Each row comes from the steps of one walk. Every step used is in the known rows, and no mark comes twice. Write the walk behind each row, first mark first.
Known rows
Z > P > N: -1.56, +2.36, -0.13, -0.04, +1.63, +0.61, -1.13, +1.30, +0.91, -0.08, +2.28, -0.78, +0.89, +0.16, +0.13, +3.66, +1.60, +1.72, +0.05
Z > L > S: +0.11, +3.90, -0.12, -1.85, -4.32, -0.89, +1.51, -0.03, +0.26, +0.21, -0.97, -0.97, +0.79, +0.13, +3.28, +2.47, -0.65, -2.22, +3.27
P > Z > X > N: -2.01, -0.28, -1.46, +0.00, -1.60, +4.74, -3.51, +0.02, +1.49, -2.18, +6.79, +2.98, +1.49, -0.15, +1.70, +2.30, +1.35, +0.56, +1.64
Z > L: -0.52, +1.20, +0.94, -1.42, -3.09, -0.45, -0.05, -0.37, -0.94, +0.53, -0.19, -0.17, +1.11, -0.52, +2.26, +2.38, -0.27, +0.06, +2.87
X > N > P: -2.94, +0.04, +1.13, -0.69, -1.37, +5.37, -4.35, +1.74, +0.74, -0.66, +0.77, +1.36, +0.93, -0.91, +1.97, +2.63, -3.02, -0.98, +0.57
M > Z > X: -0.21, +0.36, -2.59, -1.27, +1.92, -0.59, +3.08, -0.72, -1.29, -0.62, +6.09, +0.57, +1.61, +4.23, +1.49, +1.22, +0.99, -0.83, +0.50
M > N > X: +0.59, +2.57, -0.23, +0.58, -0.06, -0.09, +0.10, +0.92, -0.50, -0.97, +0.59, -2.68, -0.08, -1.48, -0.96, -0.20, -1.06, +2.42, -1.60
M > Z > L: -0.52, +0.45, -1.20, -2.42, -0.29, -0.64, +4.39, -1.10, -2.24, +0.28, +2.26, +0.58, +1.79, +3.04, +2.23, +3.20, -0.19, -0.59, +2.77
X > N: -1.60, +0.27, -0.06, +0.49, -2.16, +5.01, -2.29, +0.67, -0.41, -0.24, -0.47, +2.19, +0.31, -1.85, +1.11, +2.10, -0.18, -1.44, +0.79
X > Z > M: -0.75, -0.97, -0.49, +0.97, +1.72, +2.35, -0.81, -0.75, +0.15, +2.07, -1.26, +0.00, +1.09, -1.42, +1.24, +0.82, +0.83, -1.24, +0.53
L > N > P: +0.58, +0.50, +0.95, -1.13, +1.69, -1.93, -0.62, +1.42, +1.42, -0.90, +1.91, -2.26, +0.40, -0.97, +0.02, +0.97, -4.94, +1.63, +0.50
N > P: -1.86, -0.41, +1.74, -1.70, +1.26, +0.54, -2.88, +1.62, +1.68, -0.64, +1.79, -1.16, +0.95, +1.21, +1.29, +0.81, -4.03, +0.68, -0.26
L > N > X > Z: -0.37, +1.14, +0.33, -0.12, +2.31, +0.53, +0.24, +1.24, +0.32, -0.11, -1.09, -2.88, +0.86, -3.02, -1.59, +0.95, -2.96, +2.27, +1.04
N > X > Z: -3.20, +0.48, +0.81, -0.27, +1.99, +4.14, -1.65, +1.17, +0.10, +0.51, -2.52, -1.99, +1.57, -1.81, -0.94, +0.80, -1.22, +1.64, +0.55
P > N > X > Z: -3.87, +1.78, +1.76, -0.28, +2.39, +6.70, -2.54, -0.89, +1.58, +0.82, -2.98, -1.55, +0.24, -0.81, -1.08, +2.70, +0.58, +0.43, +0.70
M > Z > P > N: -1.23, +1.18, -2.00, -1.44, +3.07, +0.07, +3.56, +0.09, -0.91, -0.25, +3.96, +0.18, +1.56, +3.49, +0.64, +3.95, +1.21, +0.55, +0.79
X > N > P > Z: -3.40, -0.52, +0.75, -0.83, -1.52, +6.61, -4.76, +1.53, +1.44, -1.50, +2.42, +2.37, +1.23, -0.92, +2.16, +3.47, -2.76, -0.27, +1.39
P > N: -1.53, +1.34, +1.09, -0.02, +0.90, +3.81, -1.37, -1.68, +1.51, +0.45, -1.24, -0.19, -0.89, +0.54, -0.47, +2.15, +1.37, -0.70, +0.29
P > Z > M: -1.02, -1.37, -1.97, -0.90, +0.17, +1.76, +0.14, -0.21, +1.02, -1.91, +3.19, +1.74, +0.64, -0.93, +2.94, +2.44, +0.95, -0.87, +1.38

Which walk is each row?
-2.67, -1.40, +0.34, -2.32, +1.31, +1.79, -2.76, +1.45, +2.29, -1.97, +3.86, +0.04, +1.38, +0.60, +3.26, +2.44, -3.40, +0.07, +0.77  N > P > Z > M
-1.87, +0.89, +0.59, +1.37, +2.24, +3.51, -2.77, -0.06, +1.24, +2.24, +0.56, -0.21, +1.79, -0.48, -1.36, +2.56, +1.67, +2.26, +0.74  X > Z > P > N
+0.11, +2.14, +0.07, +1.28, +0.55, +1.46, -0.85, +0.50, -0.20, +0.20, +0.03, -2.55, +0.48, -1.83, -1.70, -0.15, -0.79, +2.94, -1.29  M > N > X > Z
-3.65, -0.16, +1.09, -1.36, -2.62, +6.45, -4.73, +1.38, +1.14, -1.26, +2.40, +2.28, +1.62, -1.13, +2.91, +4.27, -2.80, -0.23, +2.33  X > N > P > Z > L
-2.81, +2.84, +0.00, -0.69, +2.26, +1.49, -1.15, +2.16, +0.75, -0.70, +1.37, -1.84, +1.40, -0.54, +0.14, +3.99, +0.95, +2.23, +0.09  Z > P > N > X
-1.49, +0.44, -0.07, -1.77, -1.87, +1.69, -0.43, +0.07, +0.79, -1.92, +2.96, +0.45, +1.57, -1.80, +1.42, +3.76, -1.26, +2.36, +3.96  P > Z > L > N > X
-4.02, +2.12, +2.00, -0.72, +1.30, +6.54, -2.49, -1.02, +1.24, +1.06, -3.05, -1.66, +0.57, -0.96, -0.29, +3.49, +0.48, +0.49, +1.63  P > N > X > Z > L
-1.05, +1.53, -0.88, -1.64, -3.54, +1.82, +0.06, -0.43, +1.61, -1.56, +2.72, +1.42, +1.18, +0.07, +2.58, +3.32, +0.08, -0.19, +3.87  P > Z > L > S
-0.23, -0.20, -0.18, +1.01, +1.74, +1.93, -1.62, -0.36, +0.56, +1.72, +0.22, -0.93, +1.12, -1.24, +1.24, +0.73, -0.52, -0.08, -0.34  X > Z > M > N > P
-0.77, +1.94, +0.59, +0.14, -1.86, +2.56, -1.00, -0.90, +0.78, +2.42, -1.76, -0.38, +1.75, -0.50, +0.86, +1.79, +0.08, -0.51, +2.98  X > Z > L > S
-0.39, +0.52, -2.59, -1.45, +2.59, -1.82, +4.32, +0.94, -1.66, -0.56, +4.59, +0.34, +2.02, +3.30, +0.80, +3.08, +0.52, +0.89, +0.69  M > Z > P
-2.82, -0.64, +0.68, -1.86, +0.86, +2.15, -4.47, +1.42, +2.90, -2.12, +6.69, +0.19, +1.84, +1.71, +2.12, +1.79, -3.06, +1.58, +0.61  N > P > Z > X
+0.42, +0.85, -1.36, -2.37, +0.19, -1.87, +5.09, -0.93, -2.13, -0.06, +2.66, -0.09, +1.55, +2.09, +1.74, +3.34, -1.18, -0.04, +3.08  M > Z > L > N
-2.22, +1.20, -0.20, -0.32, -0.98, +3.58, -4.96, +1.47, +0.87, -1.01, +5.73, +0.66, +1.69, +0.49, +2.80, +1.47, -0.83, -0.86, -0.04  Z > X > N > P
-1.29, +1.35, -1.01, +0.51, -1.59, +3.26, -3.56, +0.66, +0.08, -0.75, +4.90, +1.23, +1.21, -0.11, +2.17, +1.06, +1.11, -1.15, +0.13  Z > X > N
+0.42, -0.15, -0.79, +1.58, +1.31, +1.76, -0.64, -0.89, +0.08, +1.95, -0.40, -0.61, +0.84, -1.78, +0.77, +0.50, +0.88, -0.32, -0.29  X > Z > M > N
+0.73, +1.77, +0.83, -1.39, -2.49, -2.03, +0.94, -0.17, -0.73, +0.28, +0.25, -1.24, +0.90, -1.83, +1.67, +2.70, -1.76, +0.87, +3.34  Z > L > N
-2.94, -0.52, +1.64, -2.65, -0.61, +2.07, -3.51, +1.10, +2.24, -1.52, +4.11, +0.23, +1.92, +0.97, +2.59, +3.17, -3.79, +1.68, +2.22  N > P > Z > L
-0.37, +0.50, +1.22, +0.53, -0.65, +1.71, -1.29, -0.98, +0.09, +2.44, -0.82, -0.55, +1.79, -1.93, -0.22, +1.87, -0.67, +1.60, +3.07  X > Z > L > N
-0.57, +1.52, +0.04, -0.08, +2.62, -0.22, +0.20, +2.15, +0.25, -0.19, +0.06, -3.09, +1.36, -3.10, -1.46, +1.64, -2.70, +3.01, +0.96  L > N > X > Z > P
-1.18, +0.20, +0.06, +1.43, +1.83, +1.59, -2.07, +0.81, +0.44, +1.97, +1.10, -0.14, +2.22, -0.76, -1.14, +1.50, +0.92, +2.60, +0.63  X > Z > P
+0.42, +1.42, -0.04, +0.16, -0.37, +0.07, -2.87, +0.57, +1.73, -1.63, +6.43, -1.02, +0.62, +0.66, +0.49, +0.56, -2.08, +2.91, -1.22  M > N > P > Z > X
-0.16, +1.58, +1.70, -2.23, -1.95, -1.83, -0.44, +0.61, +0.18, -0.07, +1.14, -1.81, +1.37, -1.23, +2.34, +3.13, -3.78, +1.19, +3.18  Z > L > N > P
-1.77, +0.39, -2.04, -1.66, +1.28, +2.07, +0.99, +0.21, -1.00, -0.89, +6.53, +1.22, +2.08, +3.77, +2.50, +2.54, -0.58, -1.27, +0.73  M > Z > X > N > P
